Each row comes from the steps of one path. Every step used is in the known rows, and no mark comes twice. Write the path behind each row, first mark first.
(in the rows, 128 means zero)
Known rows
g/r: [140  98 158 120 143 149 132 134 120 122 148 122 129 143  81 116 146 111
 119 109 120  87 111 126 123 133 166 101 119 149 133 129 122 122  99 120
 120 161 138 139 130 116 138 132 127 139 131 107 136 136 135 100 144  98
 142 111 125 149 140 118 144 131 139 142 121 120]
k/p/g: [140 155 160 105 126 158  93 148 170 138 164 110 142 104 131 131 145 145
 141 114 154 124 101 134  64 151 125 122 157 128 159 107 168 116 107 115
 138 152 116 168 104 136 140 143 134 137 126 121 145 120  96 104 143 144
 136 115 131 125 160  88 104 137 125  83 121 169]
y/n/p: [ 88 140 137 161 133 156 169 154 134 134  98 125 118 112 144  93 113 120
 113 133 135 117 138 151 135 106 142 139 134 159 157 126 121 185 129 148
 132 134 158 155 158 127 116  83  85 178 116 110 110 166 106 171 134 102
 115 146 130 108 127  95 147 155 141 101 113 131]
j/y: [105 168 140 143 139 149 135 144 134 111 104 124 149 137 107 135 148 118
 156 123 128 128 126 106 133 108 127 147 149 113  93 112 128 109 114 144
 150 108 163 131 122 126 108 106 126 128 118 115 115  94 136 123 132 146
 126 128 145 101 109 133 119 118 132 122 114 132]
g/p: [133 110 130 121 145 135 147 141 125 113 131 101 131 148 113 123 126 143
  97 111 124 140 118 131 132 119 126 109 108 109  80 107  96 140 138 110
 116 115 124 119 138 104 104 106 161 137 138 161 112 130 177 119 113 148
 129  96 118 117 138 161 105 106 140 123 119 111]
g/r/k/p: [166 133 212 116 107 140 134 141 105 124 166 115 123 160  83  99 156 104
 163  76 133  95  89 112  90 174 153  89 146 127 163 117 110 100  98 112
 170 147 108 105  76 103 144 173 148 151 118 113 164 135  99  78 147  75
 139 109 134 169 163 128 199 140  96 119 110 134]
r/k: [153 113 159 129 127 123 139 133  99 116 138 130 115 144 135 102 122 123
 153 104 121 135 129 107 120 143 121 134 139 129 124 126 110 122 139 104
 147 111 106  85 107  85 126 155 128 143 132 147 137 146  98 118 113 123
 138 122 134 150 145 152 181 136  95 139 129 135]
l/j/y/n/p: [ 80 173 145 179 148 161 177 132 130 130  71 142 153 143 124 109 163 101
 140 133 113 158  84 151 124 104 141 162 169 125 121  96 136 178 105 182
 166 138 168 154 126 143 116  57 101 201 108 103 116 111 144 189 153 111
 122 135 166  79 134 124 142 134 123 103 111 168]
y/n/p/j/l: [ 87 137 147 174 161 160 168 147 109 149 113 126 129 149 142  87  95 136
 130 124 134 103 135 136 132 123 150 142 188 143 172 134 115 139 116 176
 162 100 141 158 161 144 127 104  76 151 123 115 114 152 114 206 147  71
 113 143 121 104 175 109 146 120 133 109 164 122]
j/p: [122 141 123 139 153 151 121 107 122 140  96 147 118 143 124 110 144 133
 136  87 119 123 115 128 124 110 130 112 157 121 123 132 133 140 101 137
 138 133 106 143 133 135 145 135 120 113 161 120 122 122 136 125 142 151
 121 154 139 142 154 139 107  94 130 122 121 125]
r/g: [116 103 122 118 105 143 105 135 137 110 149 115 134 143 145 126 129 120
 127 140 131 113 140 129 100 134 150 114 146 154 146 126 136 136  97 113
 101 103 139 128 149 149 116 116 123 120 141 110 129 130 104 130 104 153
 158 120 123 107  98 154 134 141 140 141 112 120]
y/n/p/x/l/j: [138 176 151 155 161 129 204  89 145 130 103 179 135 145 204 100 176 140
  68 152 102 149 104 203  90 132 146 132 166 150 172 107 127 252 157 145
 102 141 120 171 109 169 157  95  93 237 126  89 141 149  86 228 170 122
  90 107 130  80 110 105 144 158 142  93 105 167]
g/r/k/p/j: [164 123 224 124 142 135 135 116 102 136 190 133 144 188  84  74 174 111
 186  43 118  77  91 111  97 160 160  92 152 119 157 113 101  96  87 101
 182 129 121 103  74 110 158 167 119 138 134 115 152 129  66 102 165  56
 142  93 128 192 185 137 217 130  90 101 113 122]
x/p/j/y: [111 128 139 154 219 156 153 125 134 109 136 132 131 181 118 105 168 128
 169  72 136 103 136 140 143  93 137 139 125 112  71 119 129 120 107 122
 132  58 169 159  86 132 149  60  98 122 108 122 125  82 149 174 165 122
 132 114 153 129 120 165 111 118 131 120 115 115]
n/y: [139 125 147 148 139 116 145 143 155 161 117 138 130 135 122 144 159 150
 151 126 110 128 149 118 140 111 140 120 153 117 117  98 126 135  93 132
 115 120 117 132 115 129 131 111  88 112 120 162 120 129 122  94 112 122
 126 134 171 159 150 134 115 135 114 102 131 127]
r/k/p: [154 155 184 115  95 121 140 130 111 124 160 112 129 151 133 105 145 130
 164  90 140 127 108 116 103 168 114 116 163 112 147 123 122 111 128 123
 173 118  98  98  75 117 127 169 150 149 115 135 152 129  89 114 131 105
 127 128 138 157 156 135 188 129  93 108 124 148]
y/j/p: [112 149 104 123 207 147 126 115 145 148 105 148 130 140 169 128 119 122
 114  84 101 114 113 130 120  98 137 134 174 148 147 128 128 149  82 146
 148 109 123 140 134 122 144 158  91 124 197 104 120  98 130 116 135 136
 121 168 124 168 134 130 112  63 134 146 122 145]
j/p/g: [128 124 124 131 195 175  92 123 148 147 120 119 117 111 130 115 143 146
 131  96 133 134 102 134  83 115 151 123 155 127 121 116 179 131  88 114
 120 159 105 172 132 128 156 145 110 118 167 130 131 114 110 109 147 194
 144 146 138 133 168 110  73  92 125 105 128 160]
r/g/p/j: [126  68 134 114 165 149 130 120 136 109 175 106 151 185 130 100 140 142
 118  90 118 112 130 130 111 113 157  98 117 128 105 114 108 126  95  91
 104  58 148 128 156 146 110  83 127 118 149 127 108 121 122 140 101 166
 161  83 109 123 127 204 127 111 147 124 117  77]
p/g/r/k: [165  74 191 135 168 171 120 143 106 111 179 110 117 127  99  93 147 123
 146 100 135 100 110  99  64 145 165 103 113 151 124 108 138 105  97  78
 113 165  99 116 115  77 151 169 131 152 140 147 159 148  90  88 128 130
 172  96 120 163 171 114 160 135 106 143 133 155]
y/n/p/g/r: [ 99 107 186 142 180 205 145 169 148 134 136 102 127 100 109  86 128 104
 112 123 147  82 116 137  91 114 174 115 123 181 157 110 152 171  83 121
  94 178 146 198 159 109 133 106  72 187 123 118 149 155 100 134 155 110
 157 117 131 120 166  67 135 155 157 103 124 150]
x/l/j/y/n: [118 186 139 157 161 139 205  82 149 104  68 145 188 161 181 112 164 142
 120 141  93 125 117 188  69 117 139 183 184 111 116  92 134 155 128 178
 117 121 189  97 108 152 147  98 128 161  96  96 103  92 126 208 140 128
  98  75 154  80  89 122 119 112 137 131 121 159]
l/j/y/n/p/g: [ 85 154 145 180 186 188 157 144 152 124  98 135 144 109 138 109 161 115
 152 139 135 158  83 146  86 112 158 168 160 133 124  90 166 178  91 160
 141 160 153 184 127 135 119  65  97 203 116 114 124 105 120 175 157 136
 139 123 168  76 155  96 113 131 122  94 114 187]
g/r/k: [157  82 187 132 139 134 149 136  85 113 159 115 115 149  87  98 125 107
 145  88 115 106 121 102 103 143 156  98 121 139 125 123  97 114 114 104
 129 139 116  93 114  85 140 161 132 159 135 128 150 148  95  95 126  92
 150 106 121 174 157 133 186 130 119 159 118 127]
n/y/j/p: [117 147 132 151 221 121 134 133 171 174  95 160 130 144 163 142 148 140
 136  84  72 115 133 115 143  84 150 137 197 137 139  99 123 152  42 162
 135  97 123 144 123 126 153 137  57 118 185 147 111  99 122  97 111 139
 107 184 167 189 157 128 107  74 112 101 125 151]
n/p: [ 97 152 145 144 127 138 149 131 129 134 118 128 118 120 103 134 135 102
 129 131 142 141 104 119 153 119 129 111 120 140 131 127 144 144 116 135
 140 135 123 174 140 125 119 108  85 178 126 123 129 142 119 138 147 122
 123 151 130 126 139 122 155 144 115  86 121 138]
k/p: [129 178 154 107  92 136 124 138 143 133 140 125 136 144 126 132 154 131
 133  95 146 128 107 139 120 153 120 113 158 121 159 112 138 113 114 138
 166 139 125 139  88 141 123 146 148 132 127 114 133 117 119 115 148 104
 120 128 133 137 138 114 139 134 119  90 116 147]
y/j: [112 137 110 122 177 126 135 138 146 139 134 136 137 121 165 140 103 121
 124 122 106 121 130 122 115 112 130 140 139 156 140 117 128 138 117 134
 131 105 137 118 137 115 129 146 105 134 149 119 126 103 129 121 111 114
 129 150 121 153 112 123 135  90 124 143 124 141]

Write each row's path
[164 137 184 110 126 150 104 160 141 120 175 106 126 116 145 106 157 153
 175 101 155 138 103 117  57 174 124 115 164 126 153 111 149 113 110 103
 153 143  93 114  78 103 138 183 134 148 128 146 146 133  67  91 137 134
 146 108 139 152 182 110 156 129  93  91 132 169]
r/k/p/g
[122 160 133 155 132 129 145 103 124 120 112 144 153 153 108 148 174 113
 153 127 100 167  72 136 110 131 136 161 159  94 105  95 140 125 115 153
 161 140 147 117  94 147 132 102 143 148 125 118 122  79 158 142 139 134
 119 113 159 101 132 155 117 114  98 127 119 163]
l/j/y
[190 193 203 106 124 112 169 111 140 109 144 144 121 176 202  96 191 153
 118  91 116 131 119 147  79 185 111 107 192 118 160 125 113 161 151 111
 135 101  93 107  59 131 158 183 141 176 129 116 179 133  50 151 161 139
  99 106 126 137 118 126 180 136 112  91 101 159]
r/k/p/x/l
[138 190 155 163 167 138 205  95 151  99  79 170 169 168 221 107 190 158
  95 133  87 138 116 201  83 133 146 175 199 118 128 103 112 210 151 173
 103 113 168 121 105 166 145  96 128 187 119  83 131  97 113 215 157 148
  95  92 150  70  89 116 115 127 165 128  95 169]
p/x/l/j/y/n
[140  98 128 125 191 154 120 154 145 114 161  98 100 107 149 119 139 152
 111 110 159 132 137 157  80 129 138 122 115 149 103 114 164 156 112  88
  66 122 124 180  98 118 163  85 124 134 118 144 144 123 149 136 150 146
 163 109 131 136 148 112  79 140 129 129 135 147]
x/p/g
[ 68 188 153 172 153 168 176 158 139 112  66 127 136 122 130  96 129 104
 144 138 138 120 131 131 150  91 137 155 165 146 115 120 124 163 109 175
 146 111 176 160 148 124  95  66  78 175 101 111 115 133 127 171 146 121
 130 155 147  87 110 112 145 136 152 108 100 138]
j/y/n/p
[103 107 150 143 184 157 135 135 144  79 142  98 172 195 120 110 164 132
 150  85 113 116 109 112 120  97 156 115 134 114  80 110 110 112  82 111
 116  42 179 125 153 139  89  67 124 119 148 125 101  85 137 140 108 181
 162  84 128 103 107 214 116 109 149 120  96  86]
r/g/p/j/y
[153 157 135 132 138  96 176  59 131 129 117 146 168 157 147 133 164 151
  99 136  97 146  98 182  76 145 128 136 154 110 125  98 145 139 129 139
 104 152 122 111  90 165 174 141 142 141 131 115 123 102 119 180 142 133
  90  62 120 106 130 133 128 128 109 125 146 161]
x/l/j
[105 147 155 153 157 155 163 163 146 133 100 154 109 121 187 100 144 118
  91 133 131 128 131 154 143 120 139 120 147 153 176 139 101 237 147 133
 126 116 121 185 152 126 116  80  82 214 131 109 142 174  94 176 162 125
 119 166 134 100 122 103 148 150 157 105  90 141]
y/n/p/x
[139 177 120 129 169 125 166  47 130 132  94 155 153 174 146 122 179 147
 109  97  84 147  78 183  78 129 135 128 178 106 124 108 145 147  99 149
 115 164 109 125  97 185 188 158 131 141 159 110 112  99 115 169 155 165
  93  86 140 130 152 147 115  97 110 118 135 168]
x/l/j/p
[143 181 124 116 233 122 159  93 164 137  97 170 131 165 240 124 160 148
  72  84  82 115 124 166  95 108 148 125 185 155 156 130 122 199 113 142
  96 100 108 158 132 150 173 176  80 158 197  90 126 103  88 155 155 171
  89 152 119 147  99 120 107  70 155 125 110 158]
y/j/p/x/l
[130 102 163 143 252 172 119 145 172 177 134 143 133 121 130 120 168 125
 127  75  78  84 110 111  92  79 189 115 183 161 142  81 156 146  10 135
 100 150 119 181 139 106 173 152  46 122 205 131 131 102 101  55 131 151
 161 148 165 204 194 106  92  80 129 103 126 160]
n/y/j/p/g/r
[119 165 149 143 139 140 140 155 138 125 123 155 105 123 155 126 159 104
 101 130 133 161  94 126 160 130 137  99 125 153 148 132 125 206 143 117
 122 131 100 200 134 136 122 106  87 202 141 106 154 157 100 152 164 143
 119 166 135 116 136 120 144 157 136  82  94 147]
n/p/x
[ 91 136 146 150 177 186 141 162 162 141 117 115 124  78 161  93 112 125
 122 136 155 123 138 145  91 111 140 135 133 172 150 114 154 186 112 133
 112 151 133 187 161 116 128  94  80 190 116 132 125 152  93 158 140 134
 153 145 140 106 148  81 120 145 157  98 129 151]
y/n/p/g
[143 118 120 140 192 159  94  92 136 144 130 150 125 123 132 120 165 139
 122 103 118 173  62 158  68 122 155 130 161 112 133 100 177 143  82 127
 128 192  93 151 110 146 172 140 130 143 168 117 121  91 129 121 153 175
 143 114 154 129 197 129  72  95 101 109 135 186]
l/j/p/g
[142  85 167 124 174 173 108 151 144 118 164 115 132 107  90 111 142 114
 120 110 135  94 110 128  81 129 176 110 111 158 124 112 156 121  90  96
  90 171 119 159 141 105 143 136 130 134 146 120 152 121 106  89 140 136
 166  94 121 146 160  94 116 134 146 127 132 148]
p/g/r
[107 122 142 145 198 151 162 123 137 120 121 109 165 181 107 113 159 140
 156  71 109 127 110 105 147  92 137 135 113  93  49 102  86 105 111 134
 146  70 176 132 124 111 103  76 132 120 139 146  98  78 162 137 128 154
 129 101 146 125 142 181 116  98 142 103 117  92]
g/p/j/y
[159 171 150 144 179 128 199  97 142  89  98 146 162 184 171 139 218 157
  78 111  73 180  66 175 100 128 141 131 148  87  71  83  97 191 148 142
  91 105 138 124  93 148 139  98 164 186 131 117 132  83 159 174 137 196
  96  52 138  83 103 182  91 110 145 117  93 151]
g/p/x/l/j/y
[126 102 125 150 178 131 149 139 100 120 156 110 109 184 133 103 135 151
 117  89 135 125 147 162 110 136 141 130 164 123 126 128 118 110 115 109
 131  74 119 148 101 149 164  99 120 108 116 149 134 123 155 184 160  92
 126 110 116 130 176 150 100 126 120 143 165 111]
x/p/j/l
[108 152 129 165 143 151 170 125 132 112  85 142 160 149 144 112 147 136
 130 132  96 141 113 164 102 110 142 185 165 112 123  99 116 157 120 176
 152 129 176 110 117 142 123  76 135 154 112 103 117  90 154 175 134 115
 122 113 168  86 113 131 121 117 123 139 117 165]
l/j/y/n
[122  81 204 152 177 199 159 173 120 119 145 107 116 108 116  57 116 100
 138 114 148  86 124 118  78 129 170 108 122 183 150 105 125 169  91 103
 117 168 122 143 146  74 137 120  88 212 128 133 140 179  68 125 138 102
 176 124 131 147 184  84 179 151 124 116 135 154]
y/n/p/g/r/k
[ 91 207 157 169 167 150 227  85 140 113  66 146 170 164 156 110 161 111
 130 144  97 140  97 178  90 109 135 167 178 122 112  92 142 175 116 193
 130 139 177 147 120 160 135  86  91 212 101  95 109 107 112 223 162 120
  96 102 148  77 113 118 147 134 128  94 121 160]
x/l/j/y/n/p
[142 129 190  99 140 179 101 154 155 136 175 105 131 123  92 122 171 125
 135  96 153  92  88 139  61 158 169 106 141 145 164 104 161 112  80 115
 129 179 128 177 103 130 142 152 143 139 126 112 148 117 102  78 162 108
 152 100 128 141 172  83 122 136 135 107 111 164]
k/p/g/r
[179 143 142 121 170 119 193  85 139 105 128 147 146 176 177 134 203 168
  45 111  77 174  87 189  92 145 136 110 139 111 105  89 100 214 157 112
  73 127 105 123 101 152 156 121 161 188 154 123 137 119 150 170 148 175
  98  55 118 103 126 164  93 127 140 116 114 138]
g/p/x/l/j
[ 86 133 154 158 178 160 167 119 141 159 122 143 142 140 146  81 118 123
 148 117 131 103 131 131 143  96 142 137 127 149 155 125 121 175 117 139
 148 109 160 164 149 138 129  82  57 163 112 109 111 141  91 187 158  91
 121 146 141 117 151 119 162 147 138  74 123 113]
y/n/p/j
[163  53 189 125 205 167 136 162  98  99 194 101  98 142 103  85 145 123
 140  73 150  97 133 139  68 143 161 102 101 161 106 111 132 131 101  60
  78 137  98 137  80  72 172 119 125 160 123 157 159 142 123 104 158 121
 190  85 117 168 172 120 130 147 122 164 140 141]
x/p/g/r/k
[106 139 147 149 170 141 143 111 126 153 146 144 133 150 110 117 144 102
 165 109 128 124 109 109 152 110 148 126 113 140 131 129 136 132 107 123
 156 121 130 169 135 139 137 100  60 158 134 118 117 124  88 157 152 114
 119 137 142 146 156 140 163 137 115  69 127 117]
n/p/j
[144  94 164 130 251 185 111 135 127 135 153 134 120 133 142  87 135 111
 140  53 106  90 104 103  61 121 174 114 166 170 143 108 130 127  58 104
 127 138  98 131 128  68 163 201  87 151 194 118 142 115  87  70 138 140
 166 138 127 204 189 119 145  73 108 147 119 171]
y/j/p/g/r/k
[155 176 137 119 188 131 161  84 137 125  93 162 124 173 206 104 178 149
  82  97 100 129 116 176 101 130 131 105 180 126 142 132 120 187 130 131
  86 123 110 154 116 170 167 152 109 153 166  92 134 119  80 173 152 193
  84 126 126 129 110 122  98 107 151 107 101 144]
j/p/x/l
[101 141 146 137 158 163 119 151 150 141 144 112 117  87 111 121 142 111
 137 138 157 148 101 110 106 124 134 112 118 153 133 107 181 149 108 118
 113 165 114 203 134 116 137 115  82 178 136 132 128 140  96 132 141 152
 140 134 139 119 168 100 120 142 122  77 132 160]
n/p/g
[135 141 110 143 154 135 120  88 111 142 115 158 125 153 118 122 165 135
 125  94 101 167  65 150 106 120 150 126 165  97 138 116 138 150 101 141
 162 166 102 131 100 172 158 135 137 135 162 113 113 105 145 148 148 149
 109 119 150 140 173 152 105  97 105 109 123 160]
l/j/p
[121  86 124 112 135 148 135 156 137  91 144  85 134 162 132 123 128 134
  98 123 122 135 123 134 107 119 146  92 122 143 102 107 106 153 108  99
  90  74 137 113 154 125  82  93 162 134 151 137 128 137 146 129  95 179
 165  82 104 100 112 190 107 126 156 145 106  96]
r/g/p
[169 169 135 132 153  97 167  75 143 113 128 170 149 162 191 134 197 152
  72 129  79 165  98 191  81 154 137 118 158 125 144 110 129 196 155 128
  90 151 109 133  88 166 176 143 129 185 140  88 148 113 101 188 152 157
  83  72 128 100 120 138 121 135 127 120 115 161]
p/x/l/j
